What can hang from each mark:
lolo: negig riror
tebos: negig
tibik: manas negig tolam
zigovos: pemud subu todap vako
tolam: pemud tibik
riror: lolo
negig: lolo subu tebos tibik
pemud: zigovos
manas: guto pemud subu tebos vako
vako: manas zigovos
guto: manas
todap: zigovos
subu: manas zigovos

Each row was made from one small tree. The marks that hang from a mark follow it in brackets, in alphabetical order. Every link used is in the known rows. Write each row's tree.
In the rows, 128 means zero.
Known rows:
tolam(pemud tibik(manas(vako) negig)): [116 133 167 112 144 103  85 135  89  93 128 145 123 170 148 103 109 123
  96 105  68 105 160 111 146 115 132  89 150 156 133  90 125 129 131 106
 113  56]
lolo(negig(subu(manas zigovos)) riror): [139 107 124 139  73  80 154 162 119 110 127 107 137  43 133 203 158 124
  86 132 158 176 151 127 121 128 132 134  89  77 144 186 135 114 105 155
 141 186]
tolam(tibik): [153 124 110 115 122  99  97 139 116 104 105 149 115 130 137 117 116 124
 118 117 121 143 128 134 168 139 117 149 138 130 112 106 139 119 149 127
 110  82]
riror(lolo(negig(subu tibik(manas)))): [110 129 177 140 121  88 195 159 172  99 128 141 148  80 107 130 106 127
 136 151 150 174 177 125 140 146 141 137 120 134 138 140 133 120 136 179
 171 152]
negig(lolo subu(manas) tebos): [142  92 128 163 103 113 193 129 162 163 140 136 137  82 137 144 101 179
 136 143  87 164 143 131 151 122 135 205  86  86 141 153 156 121  90 158
 165 159]
pemud(zigovos(todap vako(manas(tebos)))): [129 133 138 107 108 145 102 103 132 118 151 122 127 121 111  85 176 123
  99 160 164 119 126 102 108 170 158 137 137 131 152 109 141 131 159 108
 130 124]
zigovos(pemud subu todap): [119 114 116 116 112 201  97  98 127 114 115 123  89 118 137 123 125 133
 133 133 160 108 107  72  86 136  95  70 161 136 134  82 108 114 130  95
 130 106]
pemud(zigovos(subu(manas(guto)) todap)): [ 98 131  96 130 112 217  97  93 146 162 153 118  93 134 136 139 129 139
 145 159 171  91  89  84  47 143 141  85 139 122 150 108 138  99 111 101
 161 146]
zigovos(pemud todap vako(manas(tebos))): [132 122 131 112 114 144  99  91 113 105 138 112 134 123 118 102 159 128
 100 128 172 122 117 103 127 160 133  96 135 114 145 122 121 146 170 114
 122 118]
zigovos(pemud subu(manas) todap vako): [119 124 124 127 104 222  90  82 133 126 139 122 101 107 158 178 138 150
 125 142 157 100  86  76  56 165 136  49 149  98 159 131 130 133 135 116
 138 133]
todap(zigovos(pemud subu(manas))): [112 108  94 150 110 172  99 103  90 159 108 109  81 139 121 191 101 131
 113 123 127 127 110 106  73 129 112  92 122 102 119 142 105 118 105 109
 114 129]
tolam(pemud): [143 133 103 126 118 105  89 119  87 123  97 148 129 145 121 120 121 128
 107 144 109 142 136  98 131 132 117 155 130 141 117 109 112 122 113 104
 110  64]
guto(manas(pemud subu tebos(negig(tibik)) vako)): [ 91 152 142 124 226 129 126 132 115 167 113  58 147 217 107 102 119  96
 193  72 129  95 107 222 116 110 165 133 144 164  91 163 171 154 130 173
  96 123]
tebos(negig(lolo(riror) subu(zigovos) tibik(manas))): [157 134 141 122  90  76 224 169 165 111 145 149 162  55 118 115 166 144
 159 139 117 155 162 140 138 103 124 111  67 134 155 195 149 148 137 148
 164 189]
pemud(zigovos(vako)): [133 133 124 109 107 139  99 119 154 123 129 172 143 121 127 130 147 101
  98 159 124 126 109 106  91 152 147 146 142 151 127  99 125 116 128 112
 108 108]
pemud(zigovos(subu vako)): [115 135 125 112 114 189  87 112 150 122 123 167 116 121 140 143 148 106
 106 173 125 106 102  92  68 161 142 132 160 154 133  89 119 105 136 105
 105 131]
negig(lolo tebos tibik): [161 106 147 155 127 109 183 153 166 129 134 153 155 102 118 108  95 171
 156 149  90 141 153 175 159 106 126 188 127 138 112 108 129 141 129 144
 144 104]
tolam(tibik(manas negig)): [134 142 151 112 109  84 102 152 115 103 153 157  99 128 167 106 111 113
 122 107  95 114 130 118 164 142 118 106 141 144 137 107 135 137 152 108
 135  97]
tebos(negig(lolo subu tibik)): [158 121 141 133 118  89 204 133 163 130 117 147 167  97 111 105 125 147
 178 126 102 152 156 136 139 114 122 171  86 146 130 151 156 152 128 183
 153 146]
tebos(negig(subu(zigovos) tibik)): [170 132 129 103 109  61 163 135 149 128 127 137 166  94 126 142 174 116
 175 104 118 152 135 152 120 125 104 147  77 130 133 162 137 148 122 175
 120 144]
guto(manas(pemud(zigovos) subu tebos vako)): [ 55 128 119 131 207 168  95 125 122 177 112  65 118 208  93 100 123  82
 132  88 141 104  95 180  98 100 173 151 167 149 101 122 143 108 114 127
  91 114]
subu(zigovos(pemud todap vako(manas(guto tebos)))): [128 132 105 119 128 135  93  99 116 122 165 104 169 144 118 123 186 135
 102 104 185 116  97 123 109 122 129  58 123  88 155 154  96 138 177 108
 118 157]
pemud(zigovos): [132 120 108 107  97 125 100 121 137 132 116 151 111 123 107 115 131  94
 112 149 131 135 116 106 110 136 126 164 135 150 112  84 127 110 109 104
 113  98]
guto(manas): [127 135 108 136 121 108 115 119 120 158 116 110 102 126 137 132 117 131
 117 148 126 149 102 115 123 145 120 173 160 117 125 122 135 130 108 127
 124  97]
zigovos(subu(manas(pemud tebos vako)) todap): [ 89 130 137 131 167 189  79  88  96 161 127  72  79 180 143 126 104 129
 147 114 154  97  87 135  97 133 175 113 158 130 136 149 161 116 108 124
 143 162]
subu(manas(pemud(zigovos(todap)) tebos vako)): [104 114 134 116 143 165  96  99 114 164 136  83 106 167 103 103 122 101
 134 108 155 106 100 143  89 123 184 129 138 134 129 134 164 117  95 115
 146 129]
negig(lolo(riror) tebos tibik(manas tolam(pemud))): [131 139 169 142 133 130 230 194 161  96 147 182 151  81 121  99 101 151
 132 191  99 128 202 158 158 109 122 133  97 137 150 121 132 152 130  97
 151  91]
tibik(negig(tebos) tolam(pemud(zigovos))): [132 128 173 112 107 136 146 167 129 122 155 185 137 121 132 132 120  79
 116 144  65 100 176 117 104 116  93 163 112 142 137  53 107 129  93  75
 113  46]
zigovos(pemud subu todap vako): [117 125 127 120 120 216  94  95 142 103 129 143 117 117 156 138 140 139
 118 139 155 100 102  72  66 153 116  51 167 139 149  99 108 122 146 103
 121 119]
vako(manas(pemud(zigovos))): [137 146 122  93 111 113  77 100 123 139 113 137 106 127  87 110 129  87
 110 132 133 140 147 103 146 144 134 173 125 146 117 103 124 130 137 123
 131 129]
tolam(pemud(zigovos)): [137 121 103 114 101 133  94 121 100 127 100 154 125 134  94 110 136 104
 102 156 111 133 139  90 100 129 122 157 131 147 116  87 109 112 110  93
 109  52]
vako(manas(guto tebos) zigovos(subu todap)): [120 153 103 130 152 154  90  81 102 127 131  88  86 159 147 100 151 174
 131 165 174 104 107 100 161 168 121 113 152 109 133 118 104 122 156 132
 140 179]
tebos(negig(subu tibik(tolam))): [137 156 159  87 137  89 201 139 176 115 121 163 159 104 134 123 133  89
 182 126 129 136 153 148 124 145 102 167  72 141 138 128 162 161 118 173
 125 133]
tebos(negig(tibik)): [166 142 131  99 114  82 133 130 134 120 114 143 144 128 123 117 130 113
 177 131 117 126 128 148 125 144 117 147 114 168 103 124 154 154 124 151
 116 105]
vako(manas): [143 139 118 100 104  84  86  98 110 123 114 128 103 123 120 122 131 128
 102 148 133 156 137 103 166 156 119 174 126 126 119 102 130 135 138 128
 121 130]
riror(lolo(negig(tibik))): [142 123 166 145 113  97 149 164 136  97 118 137 149 103  90 163  98 121
 131 145 141 163 162 147 139 128 133 143 151 138 102 116 123 121 139 160
 149 115]
vako(manas(guto) zigovos(pemud todap)): [146 142  96 108 122 138 100  68 126 113 125 107 120 135 122 115 147 164
 109 132 173 125 130  73 159 148  92  70 136  98 133  98  88 138 144 134
 140 131]
todap(zigovos): [127 130 108 145 128  93 113 137 106 146 111 141 123 156 123 122 105 129
 102 132 122 151 131 124 118 119 119 154 122 149 111 132 110 117 106 105
 111 104]
zigovos(subu(manas) vako): [123 144 119 132 112 168  79  96 126 143 130 138 101 121 172 193 131 141
 118 164 123 117  82 105  89 177 159 126 142 107 139 144 144 128 129 132
 121 162]
tolam(tibik(manas(tebos vako))): [107 122 134 105 161 101 103 137 108 111 116 114 104 177 138  71 111 117
 113 113 128 116 112 162 169 130 155 133 147 139 112 118 161 114 139 118
 100 111]
riror(lolo(negig(tebos))): [147 107 164 146 107 102 148 184 138 115 127 154 144 107 117 162  94 124
 115 153 108 157 174 127 151 128 118 169 142 134 102 102 129  91 103 127
 138 121]
guto(manas(pemud subu tebos vako(zigovos))): [ 85 150 114 144 224 137  97 112 101 166  95  56 111 211 138 121 123 130
 129  93 131 114  88 181 161 122 160 147 177 116  96 147 125 129 115 162
  92 137]

Write each row's tree:
[114 120  99 140 114 145  86 106  83 158 122  95  66 141 142 157 114 124
 139 150 137 120  74 136 119 159 148 160 133 106 117 146 147 118 121 123
 123 157]  zigovos(subu(manas(tebos)))
[156 159 163 104 122 106 199 158 160 123 131 168 149 114 122 128 110 122
 173 140 107 125 146 156 129 112 117 155  98 133 123 132 164 168 131 143
 135 133]  tebos(negig(lolo tibik(tolam)))
[155 114 123 135  89  96 200 153 146 120 116 157 153  82 116 112 134 133
 133 142 108 159 168 104 154 114 114 156  83 155 134 160 160 118 114 134
 151 169]  tebos(negig(lolo(riror) subu))
[131 176 124 106 167 136  78  89 124 122 116 104  95 151 142 110 149 160
 130 110 156 122 139 103 181 156 128 101 140 117 125 128 115 139 158 152
 140 148]  vako(manas(pemud subu) zigovos(todap))
[110 109  99 143 131 164 104 118  98 136 100 132  98 151 116 148 104 120
 106 122 126 123 122 101  84 116  92  96 138 142 112 110  80 109 118  95
  98 113]  todap(zigovos(pemud subu))
[109 139 107 131 157 113  87 145 115 133 141 120 158 162 149 148 180 117
 115 100 142 121  69 178 120 122 158 120 129 115 118 170 119 125 160 118
  74 154]  manas(subu(zigovos(vako)) tebos)
[147  80  96 157  65 121 179 130 129 130 132 116 141  44  96 195 150 146
  98 110 131 182 134 115 129  90 115 106  80  60 153 188 117 126 119 134
 154 175]  negig(lolo(riror) subu(manas zigovos(pemud)))
[146 126 109 119 115 197 100  85 119 104 106 120  74 114 152 138 139 160
 127 146 151 109 106  62 114 156  88  67 169 113 131  86  85 122 127 120
 125 118]  vako(zigovos(pemud subu todap))
[121 157 116 129 176 151  87  72 130 160 127  96 128 189 154 140 112 163
 134 110 149 107  99 121 134 129 158  81 147 115 130 150 133 129  93 154
 156 161]  subu(manas(guto pemud vako(zigovos(todap))))
[111 133 159 123 150 116 121 183 143 110 168 150 114 146 180 102 112 128
 144  88  84  92 148 160 171 127 113  99 129 148 123  94 139 124 150 111
 115  93]  tolam(tibik(manas(subu) negig(tebos)))
[ 95 125  95 145 156 152 106 136 110 150 140  80 148 152 129 168 178 115
 114  86 151 119  60 172  89 116 137  90 149  76 129 171 105 137 161 121
  75 124]  guto(manas(subu(zigovos(pemud vako)) tebos))
[142 145 111 153 152 103 160 128 114 183 145 114 163 178 102 123  94 126
 208  95 123 108 101 201 138  97 175 144  87 130 115 219 171 163 145 162
 166 180]  subu(manas(guto pemud tebos(negig(lolo tibik))))
[136 102 167 140 136  86 198 166 176 100 116 135 173  72 132 121 110 136
 142 142 124 154 185 168 146 130 117 190 107 141 117 111 126 128 110 189
 134 118]  lolo(negig(subu tebos tibik))
[159 133 125 113 125  75 139 138 107 129 119 121 138 149 114  96 130 101
 186 126 128 121 112 181 139 140 133 166 109 164  98 143 159 155 135 146
 109 112]  manas(tebos(negig(tibik)))
[172 105 139 122  97 125 211 131 165 113 141 127 177  70  99 121 165 160
 179  84 131 141 150 120  94  82  95  78  85 104 155 167 126 155 139 159
 161 139]  tebos(negig(lolo subu(zigovos(pemud todap)) tibik))
[169 108 148 144 120 101 111 168  91  99 138 165 140 133 149 121 108 131
 122 104  46 115 179 135 169 122  95 145 131 141 123  83 112 127 134 107
 112  25]  tolam(pemud tibik(negig(tebos)))
[120 152 144 113 178 187  79  83 125 124  99 113  88 164 162 122 123 155
 132 134 134 100 118  94 129 143 133  93 184 148 125 100 111 113 107 139
 134 150]  manas(pemud vako(zigovos(subu todap)))
[160  77 158 185 110 108 200 192 122  84 142 175 171  71 128 112 114 163
 109 115  40 148 229 127 193  93  97 149 101 138 150 116 114 120 142 122
 154  70]  tolam(pemud tibik(negig(lolo(riror) subu tebos)))
[ 83 148 116 139 176 222  90 116 145 150 156 141 143 180 137  87 137 101
 146 135 171  68  86 121  65 138 171  88 159 172 152 137 118 104 154  91
 139 157]  manas(guto pemud(zigovos(subu todap vako)) tebos)
[132 100 153 134 122  89 171 166 158 111 114 142 155  86 149 125 110 129
 111 142 119 154 174 129 144 130 112 196 109 133 121 113 131 105  91 159
 123 132]  lolo(negig(subu tebos))
[149 119  92 132  92  79  95 125  77 163 138  95 104 127 131 173 150 120
 126 117 138 151  69 164 127 132 149 162 110  71 123 181 140 132 120 122
 115 152]  subu(manas(tebos) zigovos)
[ 83 134 131 121 169 199  87 101 133 170 104 100  89 164 115 133 112  95
 122 139 119 105 109 111  68 126 144 148 189 153 125  91 128 104  95 123
 118 124]  guto(manas(pemud(zigovos(subu)) vako))
[123 154 105 148 152 134  88 117 114 174 179 111 165 168 157 151 157 132
 139  92 169 108  61 161  95 124 183  83 115  93 163 224 134 136 147 119
 150 183]  subu(manas(guto pemud tebos) zigovos(todap vako))
[ 92 142 103 142 155 174  87  89 120 134 127 135 144 174 118 157 126 138
  84 133 144 109 132  94  86 133 115  68 131 132 133 124  76 121 159 111
 101 160]  todap(zigovos(pemud subu vako(manas(guto))))
[147 122 127 110 143 151 139  98  95 137 110  58 108 165 128 107 150 138
 142 114 137 101 100 116 107 139 112  89 165 103 116 124 141 141  94 140
 107 106]  guto(manas(tebos(negig) vako(zigovos(pemud todap))))
[144 100 143 166  75  81 178 162 135 115 162 148 155  57 131 156 154 136
  99 110  93 169 154 115 150  78 106 133 105 123 157 154 102 127 126 121
 161 173]  tibik(negig(lolo(riror) subu(zigovos)))
[155  96 127 159 100 119 178 172 145 120 131 162 141  86 125 115 106 155
 111 167  98 150 163 142 170 106 117 171 122 149 116 116 136 109 113  99
 144 128]  negig(lolo(riror) tebos)
[ 60 124 114 141 198 141 103 122 109 165 111  53 117 201 125 113 124 122
 120 107 144 120  84 179 116 110 156 155 168 127 100 124 148 115 113 132
  85 114]  guto(manas(subu tebos vako))
[150 113 106 108  91 135 102 120 122 118 133 121 123 103 125 138 158 129
 118 100 158 135 106  99  97 105  94  70 134 102 138 119  98 126 127  95
 121 104]  subu(zigovos(pemud todap))
[157  84 126 129 120  99 180 137 172 118 132 129 175  70 112 147 148 128
 153 100 116 159 143 170 133 107  81 139  92 104 128 120  90 139 121 164
 116 107]  negig(subu(zigovos(pemud)) tebos tibik)
[133 175 111 105 168 107  69  95 111 130 100 111  98 163 131 133 139 136
 122 109 131 136 134 123 204 153 130 138 131 118 104 130 110 142 155 164
 113 161]  vako(manas(pemud subu) zigovos)
[116 150 174 105 160 150 191 115 174  94 115 137 129 124 126 126 103 151
 123 143 122 120 137 143 153 106 125  90 140  97 127  99 111 166 123 155
 127 138]  negig(lolo tibik(manas(vako(zigovos(pemud))) tolam))
[140 113 145 159  80 103 148 160 120 111 152 157 131  94 130 136 109 130
  99 136  96 142 147 112 158  98 117 133 141 162 127 115 121 133 129  95
 158 131]  tibik(negig(lolo(riror)))
[138 141 145 124 112  92  94 149  82  94 140 161 111 140 154 103 113 122
 112 113  78 112 157  99 157 135 118 101 135 143 141 109 119 137 152 100
 126  51]  tolam(pemud tibik(manas negig))
[123 109 155 147 106  94 163 154 140 110 111 143 146  93 108 158 111 117
 108 135 136 184 168  98 142 134 124 165 127 124 124 128 126  91 113 160
 154 151]  riror(lolo(negig(subu)))
[138 120 185 150 101 118 203 198 157 110 174 185 140  80 150 145  97 118
 110 148  78 128 179 147 163  96  95 155 117 141 142  95 130 137 114  83
 150 130]  tibik(negig(lolo(riror) tebos) tolam)
[104 136  71 126 169 130  87  89  97 127 112  78 123 190 108 120 148 132
 118 101 168 115 102 146 188 130 113  97 123  96  92 119  86 133 165 144
  91 155]  vako(manas(guto subu tebos) zigovos(pemud))
[ 86 150  98 139 153 128 166 175 126 141 148 125 147 183 124  70 124 126
 156 129 150  93 114 160 147  90 156  80  93 167 114 186 172 116 147  91
 134 198]  tibik(manas(guto subu tebos(negig(lolo(riror)))))
[100 143 165 132 129 115 252 166 202  97 143 169 146  54 125 100 112 134
 135 169 145 157 174 146 159 118 131 140  87 132 167 146 146 151 141 142
 172 165]  negig(lolo(riror) subu tibik(manas tolam))
[133 132 106 114 104 133  87 109 122 166 123 134  98 130 109 150 111  88
 131 123 128 131 107 121 110 140 157 159 119 125 122 139 143 125 107 122
 141 128]  subu(manas(pemud(zigovos)))
